Known rows, with every step that occurs:
a, u: [ -3  13 -13   2   6   9   7   1  -7  20   3   6   0  13  -6  -4  -1   4
 -16  18   1 -16   4  13   6  -2   9  15  -2  18 -21   7   5   7]
g, y, f: [ -3   8 -12   5   7   8   5  -6  -3  16   7  -3  12  16 -21  -4  -3  16
 -13  13   2 -19   9  14   2   0   8  24  -2  26  -8  -7   5  10]
v, a, j, g, y, s: [  5  11  -8   2   1  10   4  -2 -10  18  11  -2  12  16 -17  -3 -17   6
   3  20  -8 -24  -1  13   9   6  12  28 -10   9  -2 -12  19  -3]
j, g, y, a, e, b: [ 12  10 -18   2   6  18  -2   5  -2  18  -2 -16   8  26 -20  -5 -19  10
   1  10   0 -16   2  10   5  -3   7  27  -2  21 -13  -2  16   5]
p, s, y, a, u: [ -6  10 -19   0   6  14  -2   0  -7  20   3   2   1  15 -17  -1 -10   0
 -23  27   5 -12   1  13   4  -2   7  12   3  19  -9  17  12  17]
g, y: [ -4   9 -10   4   6   5   9  -3  -3  17   6  14   5  16 -12  -8  -1  20
 -11  13  -4 -19   4  14   4   2   8  25  -6  26  -9  -7   1   8]
y, f, v, a, u, q: [  8  13  -9   5  -3  14  -7  -8 -10  20  12   7  13  11 -19   3  -7  -3
 -14  23  -3 -22  11  11   3   8   6  17  -1  18  -7   3  10  15]
p, s, y, g: [ -2   8 -19   4   4  13  -1   2  -9  16   1  27  -2  15 -18  -6  -8 -11
 -27  16   2 -13  -7  18   8  -7   4  17   0  21  -7   3   4  12]
p, s, y, a, j, g: [  4  10 -17   1  -3  14   5   1 -10  23  -4   3  -3  15 -18  -2 -18  20
 -18  28  -1  -6  -5  15   5   1   9  21  -4   3  -2   6  22   4]
e, a, j, g, y, f: [  0   8 -13   2   0  11   0  -9 -13  19   7 -13   8  15 -20  -1 -17  23
 -10  20  -2 -20  17  13   1   5   9  30  -5  14 -12  -5  22   8]
p, s, y, f: [ -5   9 -17   5   5  11   1  -4  -2  18   1   3   4  15 -22  -3  -8   4
 -31  19   5 -13   1  18  -1  -2   9  17   3  33   1   0  11  10]
g, y, f, v: [  2   8 -12   6   1   8   5  -4  -2  20   6   3  11  13 -29  -4  -3   6
 -19  16  -7 -18   1  12   7   3   5  24  -3  28  -5  -3   8   5]
b, e, a, v, f, y, s: [  0  16 -15   1   2  11   3  10  -8  19   4 -10   7  24 -29  -5 -13 -32
  -5  14  -7 -37 -18  13   5  18  11  19  -8  20 -10  -2  12  16]
j, g, y, a: [  4   8 -16   4   3  10   6   0  -3  17   3  -6   5  19 -20  -6  -8  23
  -6  15  -2 -15   3  11   8   6   4  21  -2   4  -8  -1   8   4]
q, u: [ -1  11 -15   3   3   6  14   6  -7  17   7  -4  -3  19 -14  -9  -3  10
  -4  16   6 -13   5   9   2  -5   6   8  -5  25 -14   7  -1  15]
v, a, j: [ -2  15  -7   1   3   9   7  -9 -16  22   8   9   6  13  -4  -1 -14  -1
  -6  19  -2 -18  -1  14   0   0  11  23 -12   5 -15  -9  16  15]
b, e, a, j: [ -6  15 -11   0  -2   9   9   6 -17  21   3   5  -1  17  -4   0 -14   9
  -9  19  -1 -21   1  13  -5   7  10  24 -12   6 -23   1  15  19]
p, s, y, f, v, a, e, b: [  7  12 -15   4   4  20 -11  -6  -4  20   3  -3   9  20 -28   1 -26 -25
 -19  16  -4 -19  -7  15  -1  -5   7  20  -1  42  -1  -6  25  12]
y, f, v, a, j: [  2  14  -8   2  -2  12   5 -11 -15  25   8   1  10  11 -19   3 -15 -12
 -14  22  -5 -18  -3  12   2   2   8  23 -10   9 -10  -6  23  13]
s, y: [ -3  12 -13   7   6   9   7   4   1  18   4   6  -3  15  -8  -8  -2   7
 -24  20  -3 -13  -6  16   2   5  10  17   0  27  -6  -2   5   7]
j, g, y, s: [  5   8 -12   5   3   9   6   7  -2  16   5  -5   9  20 -20  -8  -8  12
  -3  13  -6 -22  -2  13  11   5  10  24  -4  18  -5  -9   5 -13]
s, y, g, j, a, u: [  0  12  -8   4   8   9  -3  -8  -2  19  11  12  -3  13  -9  -4  -7   3
 -19  22   3 -13   1  13  17  -7   5  11   2  16  -9  14  13  14]
g, j, a, y: [  4  12  -4   6   6   7   4  -8   3  24   3  15  -2  18 -14  -4 -11  13
  -8   7  -3 -14   6  15  12  -3   9  14  -2  18 -10   2   0   6]
p, s, y, f, v, a, j, g: [  8  10 -12   4  -7  13   1 -10 -11  22   4   8   0   9 -25   2 -22   6
 -22  29 -10 -12  -6  18   7   5   7  21  -5  10   7  -2  35   2]
j, a: [ -4  14  -5   8   6   7   6  -4  -2  19   3   6  -1  16  -6  -8  -6   7
 -18  10  -2 -11  -3  12   4  -2   6  12  -8  19 -10   6   3   7]
v, a, e: [  4  15  -8   2   8  16   0  -8  -4  20   4   4   3  19 -10  -3 -10 -13
  -3   9  -1 -17   2  15  -1  -1   8  19  -6  16 -17 -12  12  18]
s, y, g, j: [  5   9 -15   3   8   9   4   0  -4  18   6  14   0  17 -11  -8  -4   0
 -17  15   6 -16  -3  16  13  -4   5  15   6  12 -10  -8   2   7]
f, y: [  0   9 -12   5  10  10   8   4  -6  21  -4   7   1  14 -13  -8  -2  -4
 -20  16  -4 -19  -8  16   2  10   8  17  -4  24  -8  -1   1   7]
b, e, a, v, f, y: [ -2  16 -13   2   2   8   6   2  -8  18   3   1  -2  21 -25  -7 -10 -14
  -9  15  -8 -31 -14  15   3  20   9  20  -8  18 -12   0  14  26]
v, f, y, g, j: [  9   8 -15   1   8   8   5  -3 -10  19   5  16   4  17 -21 -10  -3  -8
  -8   7   7 -26  -8  17  15  -1   5  16   2   9 -13 -13  -1  14]

Rows:
[  0  10 -12   6   0  11  -3 -12  -6  19   8   9   6  11 -30   0 -16 -21
 -29  22  -8 -18  -8  15   3   5   5  13  -2  27   6  -7  20  11] -> p, s, y, f, v, a
[  6  14  -8   3   9   9   1  -9   1  20   2  12   0  20 -19  -8 -10 -27
 -16  14  -2 -17 -10  12  17   4   3  15  -6  12   0  12   9  10] -> f, y, g, j, a, v
[  1  14 -17   2   9  20  -2   3   3  23  -1 -10   2  21 -15  -3  -8  -5
 -13  16   4  -8   0  12   0  -1   8  19   1  19 -15   3  10  20] -> s, y, a, e
[  3  12  -8   2   8   9  -1  -9  -6  18   8  12  -1  15  -8  -4  -6   1
 -15  14   6 -15   4  11  17 -10   4  11  -1   8 -16  12   6  11] -> y, g, j, a, u
[  9  14  -7   4  11  13  -2  -2   3  22   0  -5   4  26  -9  -7 -17   1
  -4   4   4 -16   0  11   4 -12   8  18  -4  30 -14  -3  10   5] -> g, j, a, e, b
[  8   7 -13   8  -3   9   7  -3   0  19   3   0   6  12 -31  -4  -6  15
 -19  16  -9 -16  -1  13  11   7   4  24  -1  20  -2  -4  14  -5] -> j, g, y, f, v
[  5  13 -18   3  10  20  -3   8   0  21  -3 -18   7  26 -16  -4 -17 -10
 -10  13   3 -14  -4  11  -1  -4   9  21   0  31 -14   2  12  15] -> s, y, a, e, b
[  7  14 -14   3   9  16   1   7  -3  20  -3  -5   6  25 -10  -6 -13  -9
  -6   6   2 -17   0  13   0  -8   9  23  -4  33 -22  -5   8   6] -> a, e, b
[  8  13  -7   3   9  15  -4  -8   1  21   1  10   0  21 -12  -5  -8  -6
  -7   3   7 -11   2  13  11 -13   4  16  -3  12 -16   1   6  14] -> y, g, j, a, e
[  2  12  -4   5   9   4   6  -7   2  20   5   8   0  18  -7  -9  -6  13
 -13   9   3 -14   1  12   8  -3   6  10  -4  15  -8  -1   1   4] -> g, j, a
[ 11  10  -9   5   0  17  -4 -13   0  20   6  -3   6  16 -29   0 -15  -1
  -6  14 -10 -17   2  14   7   5   5  25  -3  16  -4 -11  26   8] -> j, g, y, f, v, a, e
[  4  10 -14   7   1  11   8   0  -3  22   0  -3   8  13 -24  -3  -2  -8
 -24  13  -3 -14  -4  12   6   2   5  18  -1  23 -13  -1   5   3] -> y, f, v
[ -2  11 -15   8   7  12   4  -1  -1  18   3  -9   6  15 -17  -3  -4   7
 -26  18   2 -13   1  16   1   2   9  19   3  28  -6  -3  10   9] -> s, y, f
[  5  14  -4   3   9  12   0  -8   7  23   0   6  -1  20  -9  -7  -8   6
  -6   6   4 -10   4  12   6  -8   8  15  -4  19 -13  -2   7  10] -> g, j, a, e
[  7  12 -12   3  -2  10  13   3 -10  22  -3   5  -3  13  -7  -6  -9  25
 -11  19  -5 -10  -2  16   6   1  10  25  -7   2 -15  -2  17  -3] -> a, j, g
[  5  13  -5   6   7  10   2   1   2  24   5   1   7  22 -19  -3 -13  -6
  -3   5  -1 -20   2  13  12  -4  12  15  -1  19 -10  -2  -3  -2] -> g, j, a, y, s
[  7  10 -15   2   2  11   3   4 -11  18   5  17   0  21 -16  -1 -13  -3
  -4   6   5 -25   6  16  11   2   5  17   2   3 -24  -6   2  15] -> b, e, a, y, g, j
[ -1  18 -18   2   4   9   5  -3  -1  20   7 -11   2  23 -27  -8  -7 -13
  -9  17  -1 -19 -12  11   8   5  10  19  -2  14  -9   2  11  26] -> s, y, a, v, f
[  3  19  -7   2   3   2   6 -13   2  21  10   4   0  22 -20 -11  -6  -2
  -3   7  -1 -21  -8  12  12  -2   8  15  -6  15  -9  -3   8  16] -> g, j, a, v, f
[ -3  11 -13  -1   3   9   6  -3 -12  23   6   3  10  16 -13  -2 -10  17
  -4  21   1 -15   4  10   2  -1   9  29 -10   6 -14   3  10  18] -> g, y, a, j
[  0  15  -5   5   8  15  -1  -5   4  22  -2   5  -2  20  -8  -5  -7  -1
 -11   7   0  -8   1  13   3  -7   8  18  -8  21 -16   5   8  14] -> j, a, e
[  9  11 -10   4   6  17  -7  -8  -3  19   7  -8  15  21 -27   0 -21 -15
  -4  12  -5 -24   0  12   2  -3   7  28  -5  35  -7 -10  21  11] -> g, y, f, v, a, e, b
[ -6   9 -15   5   5   9   4   1  -3  18   0  20  -4  15 -14  -7  -7   5
 -29  20  -2 -12  -5  19   1  -1   9  15  -2  32  -1   0   6   7] -> p, s, y
[  8  10 -11   3   9  17 -11  -4   0  19   0  13   2  24 -18  -5 -23 -11
 -14  10   5 -14  -5  15   9 -17   5  17  -1  34  -4   3  14  10] -> p, s, y, g, j, a, e, b
[  0  18 -13   2   2   5   9  -4  -4  20   6   1   1  21 -21 -10  -1 -10
  -6   8  -3 -22  -9  13   8   1  10  22  -6  17 -17  -5   5  18] -> a, v, f
